Each row was made from one small tree. The marks that hang from a mark follow it in brackets, in the order of their numbers. Every link used is in the known rows. Write each row's tree.
In the rows, 128 means zero.
Known rows
Z_823[Z_613[Z_418]]: [103 138 150 116  58 132 101 156 115 122  89 116 100 146 123 156 160 128
  74  93 166]
Z_823[Z_613[Z_418[Z_340[Z_465[Z_610 Z_989]] Z_504]]]: [108 151 120 116  75 142  85 133 105  99  81  96 164 168 152 136 157 139
 151  99 110]
Z_41[Z_27 Z_365[Z_463] Z_504[Z_418]]: [124 153 139 109  99 122 121 170 125 105 114  74  93 108 133 132 137  93
 203 101 166]
Z_340[Z_465[Z_989]]: [104 152 131 136 111 144 116 153  89 118  86 102 121 171 140  92 154 108
 105 101 143]
Z_613[Z_418[Z_340[Z_465[Z_610[Z_218] Z_989[Z_463]]] Z_504]]: [109 123  99 132 130 154  94 183 128  91 115 104 175 138 131  88 136 179
 179  90 111]
Z_465[Z_340 Z_610[Z_218] Z_989[Z_463]]: [ 93 128 101  79 139 119 119 187 109 145  97  93 139  95 157  79 193 180
 131 103 146]
Z_418[Z_340[Z_465[Z_610[Z_218] Z_989[Z_463]]] Z_504 Z_613]: [110 125 112 154 178 126 105 154 121 107 100 107 166 119 134  51 133 118
 133 106 101]
Z_823[Z_613]: [101 141 149 125  89 110 115 147  98 143  70 114  95 156 120 114 167 114
  53 108 161]
Z_823[Z_613[Z_418[Z_340[Z_465[Z_989]]]]]: [ 98 144 141 122  49 179  94 153  89 119  83 100 118 150 145 137 163 129
 119 101 126]
Z_365[Z_463[Z_989]]: [106 123 150  76 118 150 123 152  95 148  90  85 117 201 115 125 129  76
  77 100 146]
Z_41[Z_365]: [101 151 148  99 103 119 112 164 100 145  79  92 119 153 126 129 152 111
  96 100 164]
Z_989[Z_463]: [105 128 136 115 140 124 114 180  90 134 101 108  97 147  89  92 128 134
  65 101 147]
Z_504[Z_418]: [106 149 148 119 121 121 122 151  98 106 107 105 111 103 117 165 134 108
  83 104 154]
Z_41[Z_27 Z_365[Z_463[Z_989]] Z_504]: [118 147 138  70 102 133 109 170 134 132 102  63  86 222 141 103 136  67
 187 115 160]
Z_41[Z_27 Z_365[Z_463]]: [114 138 150 103  98 124 119 177 108 141  89  77 104 176 133  82 147 110
 129  92 169]
Z_340[Z_465[Z_610 Z_989[Z_463]]]: [111 146 101 130 160 124 107 171  91 126 102  86 128 125 114  72 160 148
 132  97 126]
Z_504[Z_418[Z_340[Z_465] Z_613]]: [109 138 151 168 129 136 112 115  84  92 106 103 112  53 133 148 118  68
  70 108 121]
Z_613[Z_418[Z_340[Z_465[Z_610]] Z_504]]: [111 130 117 122 112 138  91 128 108  72  93 100 164 162 141 134 128 141
 115  92 119]
Z_41[Z_27 Z_365 Z_504]: [112 162 133  99 115 105 102 173 138 110  94  87  75 195 146 100 148 103
 168 117 171]
Z_610[Z_218]: [ 97 125 136 129 142 118 128 170 129 127  89 124 110 148 132 106 165 139
  67 100 170]
Z_418[Z_340[Z_465[Z_610 Z_989]] Z_504]: [105 147 113 107 146 133 102 131  90 102  77  88 164 200 145  96 138 120
 124 110 102]

Write each row's tree
[102 134 161 108 137 124 102 121  94 105  78 114 139 184 128 110  95  60
  33 112 122] => Z_418[Z_340 Z_504 Z_613]
[106 134 141 153 118 148 118 135  82  96 104 100 115  91 128 156 127 115
  90 107 127] => Z_504[Z_418[Z_340[Z_465]]]
[103 147 118 150 174 128 117 134 117  98 114  94 142  28 161 138 169 104
 135 106 119] => Z_504[Z_418[Z_340[Z_465[Z_610[Z_218] Z_989]] Z_613]]
[108 152 126 122 158 123  96 113  94  96  79  94 161 163 152  91 127  72
 104 108 101] => Z_418[Z_340[Z_465[Z_610 Z_989]] Z_504 Z_613]
[112 138 108 110 118 159  84 168  97  90 108  93 172 161 121 102 117 156
 160  92  97] => Z_613[Z_418[Z_340[Z_465[Z_610 Z_989[Z_463]]] Z_504]]
[105 144 136 114  72 176  92 154  97  81  95 107 166 211 145 123 109 114
 135  95 113] => Z_613[Z_418[Z_340[Z_465[Z_989]] Z_504]]
[109 126 140 138  75 159  96 138 100  74  94 117 153 192 132 131 106 118
  98  93 124] => Z_613[Z_418[Z_340[Z_465] Z_504]]
[ 88 139 110  71 126 114 123 158 117 133  81  94 145 112 188 107 208 162
 119 102 155] => Z_465[Z_340 Z_610[Z_218] Z_989]
[110 146 142 153 133 163 104 157  73 106 123  91 116  60 114 112 109  82
 118 108 103] => Z_504[Z_418[Z_340[Z_465[Z_989[Z_463]]] Z_613]]
[108 129 117 131 149 114 106 119  94  94  78 100 156 187 135 101 134 125
  89 106 112] => Z_418[Z_340[Z_465[Z_610]] Z_504]
[101 132 149  81  91 156  92 152 105  93  94 113 154 208 126 145  99 123
  81  98 129] => Z_613[Z_418[Z_340 Z_504]]
[110 137 141 143 128 152  97 152  83 108  93 109 145 168 116  58  86  70
  97 109  96] => Z_418[Z_340[Z_465[Z_989[Z_463]]] Z_504 Z_613]
[112 135 129 144 162 105 100 101  98  89  82 103 151 145 143  99 125  78
  62 107 111] => Z_418[Z_340[Z_465[Z_610]] Z_504 Z_613]
[109 140 123 144 123 149 113 182  82 127 102 101 112 150 109  68 139 128
 115  99 131] => Z_340[Z_465[Z_989[Z_463]]]
[ 93 154 117  51 115 118 111 144  86 132  76  78 143 133 177 116 186 137
 105 106 142] => Z_465[Z_340 Z_610 Z_989]
[120 164 118 131 112 155  98 195 110 101 128  67  94 115 131 103 121 120
 252 124 117] => Z_41[Z_27 Z_365 Z_504[Z_418[Z_340[Z_465[Z_989[Z_463]]]]]]
[104 134 107 120 120 153  98 153 136  80 100 105 184 160 161 116 155 162
 166  90 120] => Z_613[Z_418[Z_340[Z_465[Z_610[Z_218] Z_989]] Z_504]]
[104 157 149 140 123 160 109 129  81  99 108  92 121  76 145 139 120  64
 104 110 113] => Z_504[Z_418[Z_340[Z_465[Z_989]] Z_613]]
[103 129 150 152 141 138 109 118  82 109  83 109 106 126 138 109 126  75
  34 107 126] => Z_418[Z_340[Z_465] Z_613]
[108 118 122 164 167 101 113 114 130  89  85 119 161 128 153  88 148 103
  80 103 124] => Z_418[Z_340[Z_465[Z_610[Z_218]]] Z_504 Z_613]
[112 152 118 139 174 137 100 143  81 108 123  77 128  26 118 119 128 103
 132 107  96] => Z_504[Z_418[Z_340[Z_465[Z_610 Z_989[Z_463]]] Z_613]]
[102 116 109 136 137 141 105 149 132  92 104 106 139  98 151 136 181 179
 116  88 141] => Z_613[Z_418[Z_340[Z_465[Z_610[Z_218]]]]]
[108 129 128 131 118 161 105 171  77 116  87 104 152 204 109  60 100 122
 126 109  97] => Z_418[Z_340[Z_465[Z_989[Z_463]]] Z_504]
[ 93 119 114  96 130  97 127 143 122 127  80 106 138  94 178 114 203 165
  81  99 166] => Z_465[Z_340 Z_610[Z_218]]
[107 132  99 146 174 142 119 178 108 116 122  87 136  46 125 117 162 176
 171 107 111] => Z_504[Z_418[Z_340[Z_465[Z_610[Z_218] Z_989[Z_463]]]]]
[113 144 140 159 130 135 110 117  98  77 111 103  94  61 138 152 118  57
 113 120 123] => Z_41[Z_504[Z_418[Z_340[Z_465] Z_613]]]
